Each row was made from one path, in order. Every step used is in the known rows, and no mark comes twice. Write each row's path.
In the rows, zero is written as 128.
Known rows:
lopu > nibe > nesig > loze: [157 140 132  79 156 172  97 124 125  90 142  84 144  84 142  76 109 213
 120 122]
loze > nibe > nesig > zaso: [136 169 168 155 144 134 183 150 108 128 111 103 109 101  71 105  86 121
 107 137]
rudo > nibe > nesig > loze > lopu: [168 112 168 155 171 149 155 152  92 137 113  65  92  97  87  94  87 133
 132 119]
nesig > nibe: [144 152 150 145 105 178 118 120  84 163 111 108 136 114 123 147 158 143
 121 159]
loze > lopu: [171 116 164 146 127 146 180 143 122 112 144  93 105 162 106 139 116  76
 122 143]
loze > lopu > nesig > zaso: [147 124 155 134 147 141 216 119  81 147 155  31 152 140 100 137 119 100
 115 138]
rudo > nesig > lopu > nibe: [149 119  80  97 181 123 117  88 101 120 181  62 107 116 195 131 129 203
 157 126]
loze > nibe > lopu > nesig: [153 159 157 111 125 128 210 120  82 119 153 117 114  91 110 114  85 122
 123 162]
lopu > loze > nibe: [173 154  78 150 166 172 195 141  93  98 133  98 127  85  96 123  79 146
 113 131]
rudo > nibe > lopu > nesig: [120  93 159 117 147 130 182  97  81 134 135  76 118  68 118 117 117 134
 152 162]
loze > lopu > nibe: [172 104 159 118 153 183 185 136 133  72 154  76 110 127 125 126 131 117
 122 168]
lopu > nibe: [129 112 121  95 160 177 131 118 142  79 140 103 133  88 150 107 140 180
 125 166]
nibe > nesig: [121 141 160 113 128 126 110 118 137 118 132 116 134 108 114 103  97 138
 126 100]
lopu > loze > nibe > nesig > zaso: [164 160  98 153 158 168 185 131  86 107 129  63 140  77  73 111  70 160
 104 115]
nesig > lopu > nibe: [178 127 105 107 144 164 123  95 140 106 160  77 103 105 168 131 135 180
 130 168]
nesig > loze: [176 152 109 128 128 125  99 147  95 154 122 116 132 141 128 108 110 169
 113  96]
nibe > nesig > zaso: [112 144 158 134 114 114 114 113 116 142 112  75 156 116  90 109 116 147
 113 107]
rudo > nibe: [121  90 140 156 171 146 166 141 111 135 106 105  92  84 110 121 128 122
 144 150]
nibe > lopu: [152 126 157 109  68  99 117  94 114 110 145 121 125 136 127 131 125 129
 133 145]

Write each row's path:
[158 174 111 106 179 143 181 143  60 172 152  94 150  95 127  95  76 167
 116 107]	lopu > nesig > loze > nibe
[170 115 174 109 155 181 170 130 139  65 157  67 113 114 113 105 108 124
 120 153]	loze > lopu > nibe > nesig
[190 181 123 149 147 138 149 176  78 150 117 128  98 130 103 108  86 150
 106 115]	nesig > loze > nibe
[163 143 136  77  98 103 126  90  68 149 164  80 162 114 138 109 102 170
 131 120]	nibe > lopu > nesig > loze
[124 128 147  94  87  96 148  71  75 149 151  53 172 114 116 124 131 154
 123 144]	nibe > lopu > nesig > zaso
[128 128 149  75  96 106 144  77  88 129 166  89 159 104 138 120 113 147
 137 142]	nibe > lopu > nesig
[148 130  88 118 162  92 115  95  90 152 173  76 103 138 176 142 122 173
 156 105]	rudo > nesig > lopu
[120 156 132 102 147 174 154  93  66 185 139  77 175  84 141 133 137 163
 121 145]	lopu > nesig > nibe
[150 104 149 119 144 123 165 108  60 151 136  62 120  76 121 107 106 157
 143 142]	rudo > nibe > lopu > nesig > loze
[149 145  83 114 171  92  98 132  63 165 152  89 128 147 158 113 109 197
 143  67]	rudo > nesig > loze
[166 116 178 123 145 174 175 125 123  79 148  42 128 122  99 111 120 128
 113 155]	loze > lopu > nibe > nesig > zaso
[172 122 108 112  84 128 127  84  97  89 157  83 150 112 118 127 106 158
 123 135]	nibe > lopu > loze
[198 135  60 140 133 153 129  91 108 127 160  62 122 111 144 145 104 168
 122 127]	nesig > lopu > loze
[143 167 162 138 156 145 178 153 121 114 125 134  92  95  91 100  71 110
 120 130]	loze > nibe > nesig
[120 128 143  98 148 165 120 106 132  91 133  60 153  78 122  93 135 196
 113 148]	lopu > nibe > nesig > zaso
[148 118 150 144 170 144 128 145  93 143 106  85 104  77  98  85  91 159
 138 109]	rudo > nibe > nesig > loze
[154  87 128 142 136 147 165 107  81 102 128  67 113  71 104 122 111 150
 141 158]	rudo > nibe > lopu > loze
